What can hang from each mark:
K_486: K_637
K_296: K_2 K_336 K_372 K_601 K_637
K_2: K_144 K_296
K_601: K_144
K_144: K_2 K_26 K_336 K_372 K_601 K_637
K_372: K_144 K_296
K_26: K_144 K_296
K_637: K_486
K_336: K_144

Every row comes from one small tree of marks. The marks that hang from a mark follow it in brackets, in the order of their numbers. Every link used is in the known rows. Which tree was each row made from?
Known rows:
K_601(K_144(K_26 K_372(K_296(K_2 K_637)))): [ 46   2   8 -38   4  15  46   5  16 -34   9   8  27  12 -46   3 -10   0
  34 -24   3  21   8  23   2 -17 -26   7  12  18 -10 -22 -18  12  10 -30
   0  10]
K_296(K_2 K_336): [ 50  -1   3 -26  12  19  27 -36  11 -41  11  -3  23   4 -32  17  11   9
  18  -9  12  17  -3   5  -3 -27 -59  21   8  14  -9  -4  -4  16 -11 -32
   9   9]
K_296(K_372 K_601 K_637): [ 42   8  10 -20  11  16  17 -19  -9 -42   6 -16  35  18 -62   8  -4  -3
  30 -29  11  19   8  -7   2 -40 -54   0  13  21 -24 -13   1  11   8 -14
  -4  16]
K_296(K_2(K_144(K_336)) K_372 K_601): [ 39   8   7 -30  13  15  13 -13  -2 -35   5 -10  21   7 -39  14   7   6
  14 -14   8  19 -12  10   1 -21 -44   9  -8  20 -14 -20   6   8 -13 -25
  -3   9]
K_336(K_144): [ 51  22  21 -27  15   0  25 -17  20 -37   4  -3  -8   1 -42   0  11   6
  25 -16  14  21  -6  11  -2 -18 -49  17   8  10   2  -1  -8   2 -13 -26
   9   1]
K_372(K_144(K_26 K_336 K_601 K_637(K_486))): [ 35  28   3 -16   2  17  44  30  10 -40  16  10   2   9 -36   7 -23   3
  33 -13  26  22  -8  10  -4   0 -10  14 -18 -14  -3   1  -8   6 -13 -11
  13  16]
K_26(K_296(K_372 K_601(K_144) K_637)): [ 41  14  13 -28   6   1  13 -13   0 -46   3  -7  22   4 -59   2  -6   2
  34 -20   3  19  21  -7   7 -44 -57  -4   9   4 -23 -33  -6   6  -3   1
   3  10]
K_601(K_144(K_2 K_372 K_637(K_486))): [ 52  24  19 -28  -1  13  31  22  14 -28 -10   4  -4   7 -42   0   3  -9
  27 -11  17   9  -4  26   5 -22  -8  13 -12   0 -14  -7 -20   0  -9 -27
  24   9]
K_2(K_144 K_296(K_601)): [ 37   4  11 -29   9  21  17  -7  12 -25  -5  -4  -2 -13 -38  -1   7   8
  18 -30   5  10  -3   7   4 -19 -51  14   4  23 -16 -22   2  -1 -28 -33
  -7   2]
K_372(K_144(K_26) K_296): [ 37   9  -1 -38  13   1  51   6  18 -39  11  15   9  12 -35 -15  -8   8
  34 -19  14  20   2  21  -4 -13 -35  16  14  31   5  -2 -13   3  -1 -21
   2   4]
K_2(K_144 K_296): [ 42  -2   5 -33  10  13  22  -3  22 -27  -4  -6 -20 -14 -32  -7   9  12
  16 -22   5   7  -6  14   8 -10 -53  21   1  24  -7 -19   0  -6 -32 -29
  -4  -1]
K_144(K_372): [ 54  14   8 -29   7  10  36  -7  28 -41  -1 -16  -1  10 -48 -10   7   0
  18 -23  13  16 -12  26   7 -30 -38  12  11  20  -8  -9 -12   4   6 -35
  17   3]
K_144(K_2): [ 53   9  24 -26   7  19  23 -14  16 -26  -8  -3   1  15 -32   7  21   0
  27 -16  17  11 -12  18   3 -23 -42  16  -4  26  -6  -7 -13   1  -4 -24
  14   9]
K_601(K_144(K_637)): [ 44  19  22 -29   6   4  21  -8  30 -39   8  -1 -16   2 -43  -1  -5  -2
  23 -27   4  12  -9  11   2 -16 -24  12   9  -3   1  -7 -10  -2 -20 -12
   7  12]
K_637(K_486): [ 57  19   6 -29   6  16  38  -8  15 -41  -9  -5  -3   3 -34  -5  10   0
  23 -15  22  18   2  17   5 -34 -56  19  13   8  -8  -2 -19   5 -19 -29
  13   9]
K_601(K_144(K_2 K_26(K_296) K_637)): [ 46  10  24 -24  -2   9  27   9  23 -28  -1   4 -15  13 -22   0   4   3
  46  -6  14  12  -2  24  12 -12 -25   4 -19  -4  -7 -30 -24  -3  -7  -3
  16  16]
K_2(K_144(K_26(K_296) K_336 K_637(K_486))): [ 48   7  -8 -19  -7  12  43  34  15 -39  -5  -5 -26   3 -17  -7 -13  12
  35   2  21  19   3  23  20  -7 -45  13  -7 -16 -13 -26 -21  -4 -25 -17
  13  14]
K_144(K_2 K_26(K_296) K_372 K_637(K_486)): [ 54   6  -1 -14  -6  20  51  32  10 -27 -13  -7  -4  19 -26  -9   6  -1
  46   3  31  16   4  34  21 -27 -29   8 -18  -1 -23 -24 -30   5  10 -27
  26  16]
K_144(K_601 K_637): [ 42  20  18 -13   7  18  27 -12  21 -31  11  -7  -8   8 -40  12  -5  -7
  18 -33  14  16 -11   1   0 -15 -24  14  -1  -1  -4  -5  -4   1  -9 -19
  13  20]
K_26(K_296(K_2(K_144))): [ 45  -6   2 -32   6  13  30 -23  18 -34  -6  -3 -13  -6 -18   1  19  15
  16  -7   9  19   2  20  10 -29 -67  20   6  17  -6 -31 -10   7 -24 -34
  11   5]
K_144(K_2 K_26 K_336 K_372): [ 56  12  17 -23  -2  21  35  21  24 -29  -2 -10   7  28 -37   3   7   3
  40  -8  19  14 -26  37  10  -6 -19   4 -22  17 -13 -16 -18   1  20 -24
  18   9]
K_26(K_144(K_2) K_296(K_601 K_637(K_486))): [ 41   4  15 -12  -6  31  28 -13 -28 -31 -20   8  18  -3 -34  11   8   9
  44   9  20  11  29   3  10 -47 -66  16   8  -1 -34 -28 -16  11 -12 -31
  11   7]
K_296(K_372(K_144(K_601))): [ 32  23   4 -31  21  -3  25 -12   5 -39  16  -1  14   8 -53   2   1   1
  14 -22  15  16  -4   2 -10 -21 -31  14 -13  24  -1  -1   7   8  -7  -5
  13   4]
K_26(K_144(K_2(K_296(K_637)) K_336)): [ 37 -11  18 -13   1  31  12  -2  -5 -25  -3   0   1  -6 -40  16   2  19
  40   4   2  -1  -2   3  10  -1 -44  23 -11   6 -16 -20   3   0 -14 -25
  -8  -1]
K_601(K_144(K_2(K_296(K_372)) K_26 K_637)): [ 40   3  18 -27  12   8  16  20  11 -18   8  -7   0  12 -39   0   5  -4
  44 -16  11   3  -8  19  10   4 -13   1 -40  10 -12 -27  -5  -2 -10   7
  -7  13]
K_2(K_144): [ 47   7  11 -35   6  10  28 -14  23 -36  -4  -5 -17  -1 -31  -4   9   9
  12 -23   9  13  -9  20   4 -19 -51  18  10  24  -5 -11  -6  -2 -25 -28
   9   5]
K_601(K_144(K_2 K_26 K_372)): [ 54  17  28 -38   1  13  32  10  26 -29  -4  -2   2  18 -39  -1  12  -1
  35 -15  16  10 -18  41   3 -12 -13   2 -18  18 -11 -21 -22   3   7 -18
  21   6]
K_296(K_2 K_336 K_637): [ 46 -11   4 -20   7  27  26 -35  -2 -42  13  -3  35   6 -42  24  -2  11
  24 -13   7  18   9  -9  -3 -29 -65  20  16  12 -16  -3   1  21  -3 -31
   4  14]
K_296(K_2 K_601(K_144(K_336 K_637(K_486)))): [ 43  27  18 -22   2  24  20   2   7 -37   5  10  13   0 -37  18  -8  -3
  26 -14  12  23  -6   6  -1 -21 -22  11   4 -21 -10 -11 -11   8 -23 -26
   2  17]
K_144(K_2 K_336 K_601): [ 50  24  29 -17   2  23  18  -3  18 -22  -1   1   0  15 -33  26  11   1
  27 -18  14  12 -21   6  -3  -8 -25  15 -22   8  -5  -8  -6  -5  -4 -18
  19  11]
K_372(K_144): [ 39  14   8 -35  14   2  32 -16  18 -45   8   5   2   3 -41  -9   2  10
  20 -17  14  17  -7  13  -5 -24 -42  20  11  26   4   3  -4   6 -10 -23
  10   1]
K_486(K_637): [ 45  11  17 -25   8  19  15 -22  30 -30   1  -2  -8   4 -38   7   0   6
  32 -27   4  15  -3   5   2 -34 -55  10  22  18   0 -12 -13   5  -1  -8
  21  11]
K_336(K_144(K_601 K_637(K_486))): [ 47  37  17 -12  10  11  32   2   6 -29   5   4  -8  -3 -41  13  -3  -6
  23 -21  23  23   4   0  -6 -14 -28  21  -6 -16  -4   3  -7   3 -25 -25
  16  13]
K_372(K_144(K_2 K_637) K_296(K_336 K_601)): [ 24   6   7 -19  10  13  28   1 -10 -27  12  28  37   8 -43  12 -14   5
  33 -13   8  12  13 -11 -13 -21 -21  23   3  26 -14   9   1  -1   4 -29
   6   8]

Which tree is each row?
[ 44  20  16  -9   1  22  33  11  26 -34  17  -9  -7  17 -34  15 -15  -3
  33 -27  17  19 -21   9   4   5 -14   5 -16 -12  -4 -13  -8   0  -2  -8
   8  23]	K_144(K_26 K_336 K_601 K_637)
[ 26   3  -9 -20  18  -4  19  17   9 -39  22  -7   1   0 -54  -9 -15  11
  26 -10   5  10 -10  -2   7   1 -23  17 -19   8   1  -4  14  -2 -10  -6
 -10   0]	K_2(K_296(K_372(K_144(K_336 K_637))))
[ 42  -2   9 -15   3  28  24 -29  -1 -38  -2  -1  29   6 -38  15   4   8
  33 -17  11  26  14  -5   7 -49 -70   7  19   9 -21 -29  -9  19   4 -34
   1  16]	K_26(K_296(K_2 K_601 K_637))
[ 40  14   1 -13   5  19  40  12  22 -22  13   1   9   9 -41  17 -13  -7
  17 -25   4  21 -11   9   2  -5  -5  19  -3   2  -3 -10  -5   0  10 -40
  10  13]	K_144(K_336 K_372(K_296(K_2)) K_601 K_637)
[ 42  12   4 -15  20  -9  19 -12  -2 -40  23 -10  15   6 -56   7  -5   2
  26  -7  11  17   7  -5  -2 -13 -41  17  -7   2 -10   4   8   4  -8  -9
   5   6]	K_296(K_336(K_144(K_637)) K_372)
[ 41   5  21  -9   0  34  11   8   6 -16   1   0  10   3 -45  30  -1   5
  34 -21   7   9  -9 -10   1   0 -33  16 -25   7 -14 -16   5  -3  -5 -17
   2  10]	K_144(K_2(K_296(K_637)) K_336 K_601)
[ 38  24  31 -22   1  14  15  15  14 -21   1  21   8  10 -39  18 -10  -6
  37 -22  -1  13  -7   2  -1  -8  -5  12  -1   3  -6 -11 -12 -15  -4 -19
   1  12]	K_372(K_296(K_601(K_144(K_2 K_336 K_637))))
[ 32  12   2  -7   5   1  22  -5   3 -38  13 -13 -13  -2 -41  10  -7   6
  27   2   7   7   2   1  14 -11 -32  14 -19 -21 -11 -29   2  -2 -13  -2
   9   7]	K_26(K_144(K_336 K_601 K_637) K_296(K_372))
[ 30  -9   3  -7   5  21  24 -37 -11 -39  10   3  19  -9 -28  18  -1  14
  30   8  10  12  18  -4   6 -35 -56  21  11 -14 -25 -27  -1  17 -15 -34
   2   8]	K_26(K_144(K_637) K_296(K_2 K_336 K_601))
[ 51  24  12 -21   0  19  40  17  29 -36   9 -15   4  19 -43   8  -8  -2
  27 -25  17  19 -24  26   2  -5 -17   3 -17   1 -11 -18 -12   3  12 -21
  18  11]	K_144(K_26 K_336 K_372 K_601)
[ 43  14   7 -30   6   5  34  14  29 -31  12   9   3   4 -44   5 -12  -3
  22 -18  -6  17 -10  18   4  -5  -4  15   7  -1   2 -13 -12  -3   0 -33
   4   7]	K_601(K_144(K_336 K_372(K_296(K_2)) K_637))
[ 50  27  35 -20  10  17  27  -4  10 -18   2   6   3  15 -31  22  17  -1
  38 -17  25  19 -11  17  -8  -1 -25  10 -31  11  -5 -11 -10   4  -5 -17
  18  12]	K_336(K_144(K_2 K_26 K_601))
[ 51  24   8 -32   0  11  45  27  23 -40   2  -6  -5   9 -42 -13 -12  -7
  32 -18  20  15  -4  34   9 -17 -12   4  -2 -10 -13 -13 -25   6  -9 -19
  15  13]	K_601(K_144(K_26 K_372 K_637(K_486)))
[ 52  24  24 -25  -5  19  30  31  15 -28   0   8  -6  14 -27  10  -5  -1
  44  -4  21  13 -13  24   6   1 -11   9 -23 -14  -8 -11 -23  -3 -16  -6
  13  18]	K_601(K_144(K_2 K_26 K_336 K_637(K_486)))
[ 44  -6  -5 -17  16   0  20 -28 -17 -43  16  -6  37   2 -51  18   5  14
  33   8   9  25  28 -14   2 -31 -77  16  -2   4 -18 -16   4  19  -2 -14
   7   4]	K_26(K_296(K_2 K_336(K_144) K_372 K_637))
[ 46   7   4 -17   7  12  27  -4   0 -28   6  -8  24  19 -31  19  11   1
  39  -1  22  12  10   7   2 -18 -46   7 -40  10 -26 -28  -8   6   6   5
  25  13]	K_144(K_2 K_26(K_296(K_336 K_372)) K_601)
[ 43  20  11 -14   4  15  34   1  25 -31   8 -13  -5  10 -50   5  -7  -9
  16 -34  13  15 -14  10   3 -18 -12  13  -5   3 -10  -8  -5   2   5 -28
  18  15]	K_144(K_372 K_601 K_637)
[ 40   0   8 -26   3  29  32 -11   5 -27   2  -5  16   2 -47  20  -2   5
   9 -28   7  18  -3  10  -2 -20 -34  15  -3  21 -17 -18   2  16  -4 -43
  14  11]	K_296(K_2(K_144(K_372 K_601)) K_637)
[ 49   8  10 -31   1  14  32  10  25 -39   3  -7 -14   9 -26   1  -2  13
  28 -15  12  16 -20  27   7   2 -40  10  -6  12  -5 -17 -11  -2 -16 -18
   6   8]	K_2(K_144(K_26 K_336))
[ 42  15  24 -21   4  23  30 -13   6 -21  -7  -2   0   5 -40  13  16   0
  20  -9  15   2 -10  24  -1 -19 -18  20 -18  14 -17 -15  -6   5  -2 -34
  23   0]	K_26(K_144(K_2 K_372 K_601))
[ 44   4   4 -25   4   9  33   8  23 -33   0 -12 -18   3 -44 -10  -6   2
  13 -25   8  11 -11  24  10 -15 -24  16   3  17 -11 -10  -6  -2  -8 -39
  12   8]	K_2(K_144(K_372 K_637))
[ 43  20  19 -28   4  12  15   7   1 -46  15  -8  32  21 -60  12 -18   0
  42 -22   6  18  -3   3   1 -14 -32 -11  -5   0 -20 -25  -4   7   5   7
  -6  15]	K_296(K_372 K_601(K_144(K_26 K_336)) K_637)
[ 50  -3  -4 -21   5  30  35 -20 -12 -44   5   2  38   2 -40  21  -2   8
  26  -4  17  22  19  -6  -2 -35 -70  24  17   4 -21   1  -6  24 -14 -34
   8  15]	K_296(K_2 K_336 K_637(K_486))
[ 46 -15  -4 -17   2  20  28 -33  -1 -44   7  -1  28   1 -36  19   0  16
  31  -2   8  21  20  -9   5 -38 -80  18  15   4 -19 -19  -6  20  -3 -29
  10  11]	K_26(K_296(K_2 K_336 K_637))
[ 36  15  29  -6  -1  24  17  -4   4 -22   6   3 -12   4 -30  27   0   3
  29  -4  10   3 -17   6   1   4  -9  22 -24  -9  -8 -12   0  -4 -13 -18
  11  12]	K_26(K_144(K_2 K_336 K_601 K_637))
[ 49  28  14  -8  -4  27  34  32  10 -22  -5  -3   0  13 -41  18  -4 -10
  26 -13  22  13 -15  13   4 -10  -3  18 -28  -8 -17  -4 -12  -3   2 -28
  28  16]	K_144(K_2 K_336 K_372 K_601 K_637(K_486))
[ 48  10  22 -12   1  20  20   6  16 -27   4  -2  -8  18 -32  13   2   1
  33 -12  12  11 -22  10   8  -6 -22  16 -13   4  -4  -4  -8  -5   0 -19
  10  16]	K_144(K_2 K_336 K_637)
[ 45   6   9 -21   8  21  25 -32  11 -37  -4  -2  16   4 -28   6  16   5
  27 -14  16  24   3   9   5 -46 -64  11  12  10 -13 -29 -12  13  -4 -34
   7  10]	K_26(K_296(K_2 K_601))
[ 42   8  -4 -11  16 -16  22 -10   1 -43  17  -9   7   1 -49   2  -3   8
  32   3  11  19  19  -8   7 -22 -55  16  -8  -7 -12 -12   1   2  -8  -5
  10   4]	K_26(K_296(K_336(K_144(K_637)) K_372))
[ 35  11   0 -23  12   7  39  26 -12 -32   7   5  19  25 -38  -7  -1  -1
  42   1  32  14   2  22   3 -15 -19  11 -29  18 -11   0 -10  10  -3  -5
  10  16]	K_296(K_372(K_144(K_2 K_26 K_637(K_486))))
[ 43  -9   9 -19  12  20  12  -3  -7 -21  -1 -12  21  11 -52   7  11   2
  36 -15   8   7   4  -2  10 -19 -50  12 -18  30 -19 -17   4   3   1 -10
  -8   9]	K_144(K_2(K_296(K_372 K_637)))
[ 49   0  -1 -22   5  26  32   3   3 -35  -6  -6   7  -6 -46  -2  -2   6
  29 -19  15  14  13  -2  10 -26 -65  20  14   5 -17  -9  -7   6 -21 -26
  -6   8]	K_2(K_296(K_637(K_486)))
[ 30  19   5 -34  14   5  37  -6   8 -36   6  19  22   4 -45  -8  -7   4
  26 -26   8  20   7   4  -8 -31 -38  19  24  32  -2   2  -6   0  -2 -32
   1   2]	K_372(K_144 K_296(K_601))
[ 44   1  -3 -10  11   3  33 -12   8 -39  14  -4  12  -3 -43   8   0  10
  27   5  11  23  10   6   5 -24 -43  20  -4  -9 -13 -14  -4  13   2 -38
  17   3]	K_26(K_296(K_2 K_336(K_144(K_372 K_637))))
[ 53  23  22 -37   1   7  26   5  35 -44  10  -3  -8  12 -35   4  -5   6
  34 -16   9  15 -21  25   2  -1 -29   2  -4  -5   0 -18 -17  -2 -13  -5
   6   7]	K_601(K_144(K_26 K_336))
[ 43   2  -2 -27  11  -6  27 -26   4 -45   0 -16  -8  -1 -38 -11  14  12
  26   6  10   7  12  17  16 -33 -64  17   3   7 -12 -31  -7   5 -14 -10
   6  -3]	K_26(K_144 K_296(K_372))
